Known rows, with every way that one mark hangs from another:
M(G(L T) R): [-8.3 44.2 9.2 -1.9 5.9 10.9 24.7 21.1 -16.1 -43.3 5.0 -15.9 -20.1 -17.4 -41.1 43.0 -9.1 -7.8 17.3 10.1 -18.0]
B(G(L T) R(M)): [-6.7 -1.7 5.4 -24.1 -13.0 9.1 41.3 56.1 4.8 -30.8 -9.7 -1.0 -3.4 -4.9 0.3 67.2 -13.0 2.1 29.7 10.3 -0.6]
R(M(G(T))): [-27.5 7.0 12.1 -14.9 20.8 15.9 8.7 14.9 -7.1 -14.0 8.6 3.0 -1.6 -29.6 -25.3 0.1 -26.8 -1.8 -5.5 25.0 3.9]
S(D G(Q)): [-16.5 -25.4 -9.7 -12.3 -7.2 17.3 0.1 6.5 -15.8 -11.7 23.4 -2.5 -9.0 30.3 -4.2 26.4 23.4 -25.5 24.3 3.1 3.0]
Q(G R): [20.0 -7.6 -8.7 -2.6 22.0 25.8 10.3 -9.1 -15.7 -2.2 6.7 19.5 -3.2 -7.8 -19.2 18.4 3.8 -14.7 15.9 0.5 19.4]
G(Q): [-13.8 4.0 -4.1 -7.9 0.1 7.6 1.5 17.8 -7.9 -15.0 -8.6 10.1 -0.8 3.4 -11.6 10.4 10.9 -17.3 1.4 16.5 0.0]
M(G(T)): [-14.0 18.2 9.0 -6.5 8.0 8.8 7.8 4.5 -21.3 -27.4 15.2 9.6 -7.3 -16.0 -23.8 -6.4 -14.6 -6.9 6.8 20.6 -12.6]
B(G R): [13.8 -13.9 2.4 3.5 -8.0 -9.6 28.2 16.6 -1.7 -20.3 -3.4 16.6 8.2 -2.8 26.7 32.4 8.4 3.3 29.2 -5.8 -15.9]
T(R): [6.3 5.4 2.3 7.5 8.9 8.2 14.6 0.4 -6.6 2.0 -13.5 8.3 -12.0 -14.4 0.1 -2.7 14.7 -14.2 11.7 11.8 0.9]
S(D G(L Q)): [-22.1 -4.0 -14.5 -21.7 -19.0 19.5 6.1 20.7 -6.7 -18.1 13.8 -14.8 -14.2 39.3 -15.2 44.4 23.2 -18.7 41.5 -0.3 -0.2]
M(R): [11.9 2.5 4.2 11.0 5.4 5.3 10.2 4.8 -3.3 -9.8 -0.2 -10.9 -9.1 -10.3 -6.6 30.4 0.6 -7.6 -6.9 -4.9 -4.7]
G(L Q(R(M)) T): [-14.8 7.1 -6.0 -37.3 1.5 40.9 16.1 60.7 -15.0 -27.6 -5.7 -5.0 -21.9 1.9 -47.6 54.0 1.2 -24.4 -3.1 20.9 18.5]
M(G(L Q T) R): [-22.6 46.4 4.9 -9.1 7.4 18.4 25.4 38.7 -24.0 -59.4 -1.5 -4.2 -21.1 -13.9 -53.0 53.5 1.1 -24.3 17.9 26.3 -15.9]
G(L Q T(R)): [-20.4 31.0 -1.2 -19.4 -7.8 25.8 27.6 45.3 -22.2 -35.9 -20.9 4.3 -28.6 0.2 -38.8 25.1 19.3 -34.8 26.4 38.1 -2.9]
Q(G R(M)): [11.0 -19.7 -5.9 -11.0 32.3 34.9 11.6 3.7 -2.6 11.4 -0.8 13.0 3.3 -18.8 -19.1 26.0 -8.1 -11.9 4.4 3.5 37.2]
B(R(M)): [8.1 -22.3 7.4 1.3 -0.2 7.7 10.9 29.3 15.0 8.9 -12.6 -0.3 9.6 -16.1 14.2 38.7 1.6 -2.3 -4.7 -2.1 6.5]
M(G(Q(R) T)): [-4.4 13.9 0.9 -17.4 16.9 29.0 12.5 25.2 -38.4 -46.2 14.7 21.4 -18.7 -8.7 -45.3 18.3 4.2 -28.1 5.1 26.1 -12.6]
T(G(L Q) R(M)): [-20.9 13.2 0.2 -29.9 39.3 11.8 24.8 40.7 4.3 -13.0 -37.7 -1.8 -12.2 -1.4 -23.3 26.6 7.8 -26.1 27.6 29.1 5.6]
M(G(Q(R))): [4.6 13.1 -3.4 -4.5 22.7 17.3 6.8 9.9 -22.2 -30.4 4.4 21.8 -4.6 -8.5 -30.3 14.9 15.1 -17.7 11.7 10.4 -9.2]
T(G(L Q) R): [-9.7 27.2 -2.0 -20.1 27.2 3.2 24.3 30.9 -8.9 -29.1 -29.2 4.9 -20.0 10.9 -24.1 18.1 22.1 -31.4 41.5 26.6 -15.0]
R(M): [-12.6 -13.1 3.9 -9.5 9.9 9.7 0.0 13.0 13.6 14.2 -7.0 -6.2 6.1 -11.2 -0.3 7.2 -13.4 5.1 -13.2 3.0 18.8]
G(L Q(R) T): [-2.2 19.3 -8.6 -28.9 -7.4 31.4 16.1 48.7 -26.6 -41.8 2.4 1.1 -29.9 15.3 -49.2 48.5 15.1 -27.3 10.3 14.7 -4.6]
S(G): [-0.4 -6.9 -5.5 -12.4 -1.0 2.3 8.7 -7.3 -7.2 -7.0 24.5 -1.7 -1.7 15.1 5.0 -5.1 -2.9 -4.7 27.4 4.5 -16.3]
Q(G(L T)): [-14.6 21.7 -5.7 -18.9 -2.2 22.6 21.3 16.9 -14.9 -23.6 -0.9 2.8 -10.0 -1.5 -33.8 21.7 -9.2 -15.4 34.6 19.8 13.8]
T(R(M(G))): [-9.7 9.7 11.5 4.4 34.8 12.8 19.5 3.4 1.3 -0.1 -15.4 9.7 0.6 -42.8 -8.8 -7.2 -3.4 -6.8 11.2 21.9 7.4]

Rows:
[-5.5 10.4 5.5 -19.5 39.2 6.0 23.0 23.3 13.2 -0.1 -30.1 -11.9 -10.4 -4.8 -12.2 18.1 -4.2 -10.1 28.0 14.4 3.2]	T(G(L) R(M))
[-8.5 27.7 -3.3 -14.0 8.4 32.2 35.1 17.8 -22.0 -22.6 -13.8 8.3 -22.6 -14.5 -35.1 15.2 5.1 -29.6 44.8 34.1 14.2]	Q(G(L T(R)))
[-0.9 33.2 -5.6 -11.4 11.6 15.0 13.6 23.6 -13.6 -36.2 -5.0 7.6 -9.1 -2.0 -39.5 31.4 17.7 -12.1 28.1 5.1 -12.7]	M(G(L Q(R)))
[-12.2 -1.4 -3.4 -19.5 -6.7 4.9 36.6 59.9 13.6 -30.9 -26.4 6.9 11.1 -3.2 5.8 67.5 9.1 -5.3 36.3 10.1 3.6]	B(G(L Q) R(M))
[7.7 12.0 -9.3 -29.3 26.9 9.4 10.8 31.5 -11.3 -31.6 -8.1 1.8 -16.3 28.1 -32.5 38.8 15.1 -25.1 26.9 -1.2 -12.9]	T(G(L Q(R)))
[-1.6 -16.1 -5.5 -19.0 18.0 30.0 3.2 33.3 -4.5 -4.9 -7.6 10.9 -4.0 -6.3 -23.0 32.1 3.9 -18.0 -16.2 9.1 19.3]	G(Q(R(M)))
[2.6 -2.4 -5.6 -21.2 2.6 32.1 9.0 36.0 -35.8 -31.9 10.7 13.5 -24.6 7.0 -38.3 29.4 10.7 -34.9 -7.6 20.5 0.0]	G(Q(R) T)
[-29.6 34.2 3.4 -8.8 24.6 19.4 26.3 32.6 2.8 -20.9 -33.3 4.5 -4.9 -30.5 -30.3 18.1 7.7 -17.2 31.2 31.9 6.0]	T(R(M(G(L Q))))
[-8.9 -0.4 -5.0 -17.8 -14.7 30.8 25.7 17.9 -22.7 -18.3 19.4 -17.3 -37.2 19.9 -19.7 34.1 16.1 -24.9 46.0 12.5 -3.2]	S(D G(L T(R)))
[-16.7 18.2 5.2 -18.9 4.4 28.8 26.9 39.7 -0.8 -8.7 -19.5 -10.9 -22.2 -16.7 -26.9 24.3 -7.4 -13.1 10.7 27.3 13.2]	G(L T(R(M)))
[-22.2 26.5 5.5 -10.3 13.8 3.8 9.2 11.8 17.5 -6.3 -12.3 -12.6 8.5 -22.1 -18.0 15.7 -16.3 14.3 17.3 4.3 3.5]	R(M(G(L)))
[-4.9 4.4 1.3 -12.9 39.3 3.9 16.1 16.8 -18.2 -20.7 -18.9 21.6 -16.1 2.2 -14.1 0.3 19.0 -37.0 23.6 30.5 -13.6]	T(G(Q) R)
[-6.3 25.1 12.2 1.1 16.9 15.9 24.7 4.2 -28.1 -27.0 1.5 16.0 -19.3 -29.2 -24.3 -13.2 -1.0 -19.8 20.2 32.0 -15.3]	M(G(T(R)))
[-8.9 35.9 -4.3 -22.4 7.5 28.1 18.8 39.3 -31.6 -52.2 6.3 7.5 -23.0 -1.6 -56.3 37.4 6.8 -24.2 23.2 20.2 -13.0]	M(G(L Q(R) T))
[-3.5 1.9 -5.8 -39.1 37.2 16.9 11.3 47.0 1.3 -16.4 -15.5 -3.8 -11.1 17.2 -33.8 48.5 0.8 -18.3 12.6 7.6 5.8]	T(G(L Q(R(M))))
[-19.7 16.2 -0.1 -18.6 17.3 40.1 33.5 28.1 -7.3 -8.9 -22.9 4.7 -15.5 -27.5 -36.8 25.7 -6.4 -22.8 31.3 39.3 33.7]	Q(G(L T(R(M))))
[0.2 41.0 5.8 8.7 10.7 1.0 19.9 4.9 1.5 -29.3 -4.7 -15.2 -6.1 -18.3 -25.4 37.1 -0.5 4.1 22.0 -4.5 -16.8]	M(G(L) R)
[-16.6 21.6 -5.5 -25.9 21.8 -4.6 8.1 28.6 -2.3 -25.6 -15.9 -3.8 -6.6 23.5 -21.9 23.6 6.6 -19.7 30.2 12.2 -12.5]	T(G(L Q))
[-4.9 5.1 -8.5 -24.6 8.5 29.6 11.3 46.8 3.7 -11.8 -17.6 -6.7 -8.6 2.5 -33.4 51.5 8.9 -12.4 1.8 4.9 20.7]	G(L Q(R(M)))
[-2.6 4.7 3.6 -13.2 4.1 10.2 40.1 13.3 -25.4 -31.7 0.7 20.7 -19.6 -11.8 -4.5 3.5 -0.9 -16.1 31.7 29.5 -4.8]	B(G(T(R)))
[-29.4 30.2 7.5 -22.4 8.8 16.5 14.8 29.7 1.2 -22.3 -2.2 -12.4 -4.4 -19.3 -34.6 19.6 -22.7 4.2 11.6 20.0 3.7]	R(M(G(L T)))
[1.4 -3.4 2.0 -12.3 -8.8 -2.5 36.2 41.9 21.2 -16.1 -18.8 -2.9 12.3 -5.4 15.5 61.7 -3.3 14.4 34.7 -4.8 4.8]	B(G(L) R(M))
[7.6 14.9 -8.6 -23.2 5.7 36.9 24.5 19.1 -24.1 -23.7 8.2 8.1 -19.9 0.8 -46.0 37.6 -0.9 -21.1 29.8 10.4 16.7]	Q(G(L T) R)
[-12.1 44.2 6.6 -6.3 7.9 14.8 30.1 17.7 -18.3 -33.2 -8.5 1.8 -22.9 -23.5 -35.5 8.5 2.5 -14.3 38.9 26.2 -14.5]	M(G(L T(R)))
[-12.8 -4.0 10.1 -12.7 12.3 27.9 21.1 27.3 -10.8 -1.8 -10.2 3.1 -18.9 -23.8 -17.2 6.1 -6.9 -18.6 -5.8 33.7 16.9]	G(T(R(M)))
[0.8 -11.5 -17.4 -21.8 -11.7 32.7 8.7 25.2 -15.7 -21.0 23.0 -10.1 -21.6 40.9 -26.1 59.6 33.5 -22.6 39.2 -11.9 1.4]	S(D G(L Q(R)))
[-26.4 -0.9 5.4 -20.5 15.9 34.4 20.7 41.8 -18.3 -17.0 -17.4 11.9 -19.8 -21.9 -28.3 10.8 5.2 -34.6 -4.4 48.8 15.5]	G(Q T(R(M)))
[-27.6 25.8 -3.9 -25.2 -14.6 17.4 13.1 46.4 -17.5 -38.0 -6.0 -2.4 -19.6 13.9 -37.6 29.3 5.4 -21.2 13.6 26.6 -0.3]	G(L Q T)
[5.4 -25.8 5.0 -3.8 4.3 0.1 27.7 30.8 12.4 -8.5 -10.7 12.7 16.3 -15.7 26.4 44.6 -6.7 7.7 16.1 -0.6 5.1]	B(G R(M))
[-29.0 23.1 -5.4 -34.4 -12.1 9.6 31.5 42.7 -20.1 -56.1 -3.5 8.6 -13.4 14.7 -24.6 34.7 -2.0 -13.7 36.0 27.2 -5.5]	B(G(L Q T))
